Known rows, with every step that occurs
E, G, N, K, P, H: [ 0.20  0.02 -0.19 -0.04 -0.47 -0.22  0.04 -0.07 -0.23  0.24  0.35 -0.06
  0.21 -0.23 -0.03 -0.07  0.13  0.20 -0.17]
E, H, P: [ 0.04  0.05  0.05 -0.17 -0.33 -0.11  0.26  0.01 -0.05 -0.07  0.21 -0.33
  0.16 -0.02  0.22  0.00 -0.03 -0.06 -0.23]
K, P: [ 0.03  0.06  0.06  0.01 -0.05 -0.05  0.16  0.14 -0.01  0.11  0.02  0.01
  0.12 -0.04  0.08  0.00  0.05 -0.11 -0.03]
N, H, E, D: [-0.04  0.03 -0.02 -0.26 -0.41 -0.11  0.30 -0.12 -0.01 -0.18 -0.01 -0.03
  0.19  0.26  0.09  0.00  0.11 -0.03 -0.06]
Q, N, K, P, H, E: [ 0.15  0.25 -0.13 -0.16 -0.47 -0.31  0.27 -0.05 -0.23 -0.04  0.12  0.01
  0.27 -0.11  0.17 -0.06  0.26 -0.27 -0.28]
G, N: [ 0.09  0.13 -0.07 -0.05 -0.12 -0.04 -0.08 -0.03 -0.04 -0.04  0.10  0.05
  0.07 -0.08 -0.18 -0.02  0.09  0.10  0.02]
E, Q: [ 0.11  0.13 -0.11  0.01 -0.06  0.08  0.08 -0.14 -0.04  0.08  0.08 -0.08
  0.02  0.10  0.07  0.09 -0.09 -0.13  0.10]
Q, N, H, E: [ 0.01  0.26 -0.09 -0.31 -0.35 -0.23  0.18 -0.10 -0.10 -0.23  0.09 -0.04
  0.15  0.21  0.12 -0.18  0.21 -0.10 -0.19]
E, Q, N: [ 0.18  0.30 -0.27 -0.04 -0.14 -0.01 -0.02 -0.27 -0.14  0.04  0.12 -0.13
  0.01  0.19  0.04  0.07  0.10 -0.16  0.00]
Q, N, D: [ 0.00  0.20 -0.14  0.02 -0.10 -0.04 -0.04 -0.24 -0.18  0.02  0.02  0.00
  0.15  0.00 -0.22  0.10  0.28 -0.02 -0.10]
H, N: [ 0.08  0.11 -0.17 -0.08 -0.13 -0.02 -0.17  0.03 -0.08 -0.15  0.03 -0.11
 -0.04  0.07 -0.21 -0.02  0.05 -0.06 -0.15]
G, N, K, P, H, E: [ 0.18  0.22 -0.04 -0.16 -0.51 -0.26  0.28  0.06 -0.18 -0.05  0.19  0.10
  0.34 -0.27  0.03 -0.06  0.16 -0.13 -0.13]
K, P, H, E, Q: [ 0.15  0.33  0.00 -0.16 -0.29 -0.10  0.41  0.05 -0.04 -0.05  0.18 -0.13
  0.17  0.15  0.25 -0.01 -0.06 -0.31 -0.06]
P, B: [-0.04  0.04 -0.02 -0.03  0.05  0.17  0.12 -0.01 -0.15  0.09  0.05 -0.02
  0.02  0.07  0.16 -0.08 -0.01 -0.18  0.11]
Q, N, K, P, B: [ 0.10  0.16 -0.20 -0.02 -0.24  0.00  0.21 -0.09 -0.41  0.27  0.07  0.04
  0.26 -0.13  0.22 -0.05  0.26 -0.40 -0.01]
P, H, E, B: [ 0.13  0.08 -0.13 -0.18 -0.17  0.01  0.15 -0.04 -0.22 -0.14  0.04 -0.03
  0.02  0.25  0.16 -0.07 -0.05 -0.16 -0.02]
E, Q, N, H, P, B: [ 0.11  0.41 -0.19 -0.22 -0.48 -0.07  0.18 -0.25 -0.49  0.02  0.25 -0.25
  0.20  0.34  0.39 -0.13  0.12 -0.36 -0.15]
N, K, P, H, E, G: [ 0.10 -0.04 -0.14 -0.13 -0.40 -0.23  0.35  0.03 -0.15  0.13  0.15 -0.11
  0.28 -0.11  0.21 -0.07  0.05  0.00 -0.20]
P, H, E, Q, N, D: [ 0.13  0.47 -0.20 -0.13 -0.33 -0.09  0.21 -0.33 -0.20 -0.12  0.19 -0.14
  0.20  0.19 -0.04  0.10  0.17 -0.22 -0.12]
G, N, K, P: [ 0.18  0.09 -0.10 -0.01 -0.34 -0.13  0.11  0.03 -0.19  0.17  0.09  0.16
  0.33 -0.37 -0.07  0.04  0.19 -0.06  0.00]

Rows
[ 0.19  0.03 -0.29 -0.16 -0.40 -0.18  0.35  0.03 -0.12  0.16  0.05 -0.03
  0.47 -0.24 -0.01 -0.05  0.19  0.05 -0.07]	H, E, G, N, K, P
[ 0.10  0.07 -0.28 -0.21 -0.20 -0.09  0.17 -0.02  0.03 -0.06  0.07 -0.15
  0.20  0.03 -0.11 -0.12  0.11  0.22 -0.05]	H, E, G, N
[ 0.19  0.14 -0.13 -0.16 -0.64 -0.24  0.34 -0.10 -0.19 -0.02  0.13  0.07
  0.37 -0.14 -0.03  0.10  0.25 -0.08 -0.12]	G, N, K, P, H, E, D
[ 0.04  0.13  0.14 -0.03 -0.17 -0.14  0.09  0.12 -0.06  0.04  0.21 -0.05
  0.00  0.02  0.12 -0.06  0.01 -0.07 -0.16]	K, P, H
[ 0.09  0.03  0.05  0.02 -0.33 -0.16  0.11  0.01 -0.20  0.15  0.18  0.07
  0.14 -0.22  0.13  0.00  0.05 -0.12 -0.14]	N, K, P, H
[ 0.27  0.32 -0.21 -0.01 -0.47 -0.18  0.10 -0.25 -0.34  0.20  0.30 -0.07
  0.15 -0.06  0.18  0.07  0.15 -0.30 -0.15]	E, Q, N, K, P, H
[ 0.13  0.32 -0.18 -0.16 -0.36 -0.10 -0.01 -0.30 -0.20  0.01  0.26 -0.12
  0.04  0.27  0.12 -0.05  0.10 -0.12 -0.07]	E, Q, N, H
[ 0.08  0.08 -0.15 -0.22 -0.54 -0.29  0.00 -0.07 -0.24 -0.02  0.24 -0.23
  0.25  0.09  0.02 -0.18  0.11  0.32 -0.28]	E, G, N, H, P
[ 0.26  0.27 -0.29  0.02 -0.34 -0.10  0.18 -0.22 -0.28  0.27  0.10 -0.01
  0.27 -0.10  0.14  0.13  0.18 -0.33 -0.02]	E, Q, N, K, P
[ 0.17  0.08 -0.15 -0.18 -0.51 -0.06  0.21  0.01 -0.13  0.08  0.29 -0.20
  0.23 -0.24  0.01  0.03  0.08 -0.23 -0.21]	E, H, N, K, P
[-0.03  0.08  0.11 -0.15 -0.40 -0.24  0.06  0.03 -0.19 -0.12  0.08 -0.09
  0.18  0.09  0.19 -0.10  0.03 -0.01 -0.25]	N, H, P
[ 0.15  0.06 -0.31 -0.19 -0.34 -0.02  0.47  0.03 -0.28  0.24  0.11 -0.04
  0.49 -0.16  0.14 -0.13  0.18 -0.14  0.06]	H, E, G, N, K, P, B
[ 0.05  0.10 -0.26 -0.14 -0.20 -0.05  0.21 -0.12 -0.06 -0.02  0.05 -0.09
  0.38 -0.03 -0.30  0.01  0.18  0.24 -0.04]	H, E, G, N, D
[-0.02  0.09  0.04 -0.03  0.00  0.11  0.29  0.14 -0.16  0.18  0.06 -0.02
  0.13  0.05  0.22 -0.10  0.04 -0.29  0.08]	K, P, B
[ 0.02  0.13 -0.26 -0.33 -0.38 -0.24  0.16 -0.17 -0.10 -0.10  0.16 -0.22
  0.15  0.29  0.13 -0.22  0.20  0.13 -0.24]	Q, N, H, E, G
[ 0.12  0.22 -0.02 -0.12 -0.32 -0.15 -0.09  0.14 -0.14 -0.11  0.23 -0.15
 -0.06  0.09 -0.09 -0.09  0.06 -0.12 -0.31]	K, P, H, N
[ 0.07  0.24 -0.05 -0.25 -0.32 -0.06  0.31 -0.11 -0.02 -0.13  0.13 -0.07
  0.21  0.23  0.22 -0.07 -0.07 -0.19  0.02]	N, H, E, Q
[ 0.02 -0.01 -0.13 -0.18 -0.20 -0.14  0.17 -0.02  0.01 -0.09  0.16 -0.24
  0.02  0.17  0.11 -0.14 -0.03  0.15 -0.19]	P, H, E, G
[ 0.14  0.17 -0.13 -0.23 -0.38 -0.23  0.26  0.08 -0.05 -0.03  0.27 -0.19
  0.19  0.06  0.01 -0.18  0.11  0.14 -0.20]	K, P, H, E, G, N
[-0.03 -0.03 -0.10 -0.29 -0.28 -0.16  0.25 -0.03  0.00 -0.07  0.12 -0.17
  0.18  0.22  0.15 -0.20  0.02  0.17 -0.12]	N, H, E, G
[ 0.22  0.37 -0.34 -0.16 -0.34  0.03  0.54 -0.15 -0.38  0.18  0.06 -0.03
  0.42  0.02  0.36  0.00  0.19 -0.63  0.08]	H, E, Q, N, K, P, B
[ 0.04  0.00 -0.05  0.01 -0.15  0.08  0.29  0.05 -0.31  0.30  0.04  0.10
  0.28 -0.19  0.25 -0.02  0.07 -0.35  0.10]	N, K, P, B
[ 0.16  0.18 -0.23 -0.16 -0.61 -0.28  0.34 -0.20 -0.26 -0.01  0.08 -0.02
  0.27  0.01  0.11  0.09  0.34 -0.24 -0.25]	Q, N, K, P, H, E, D
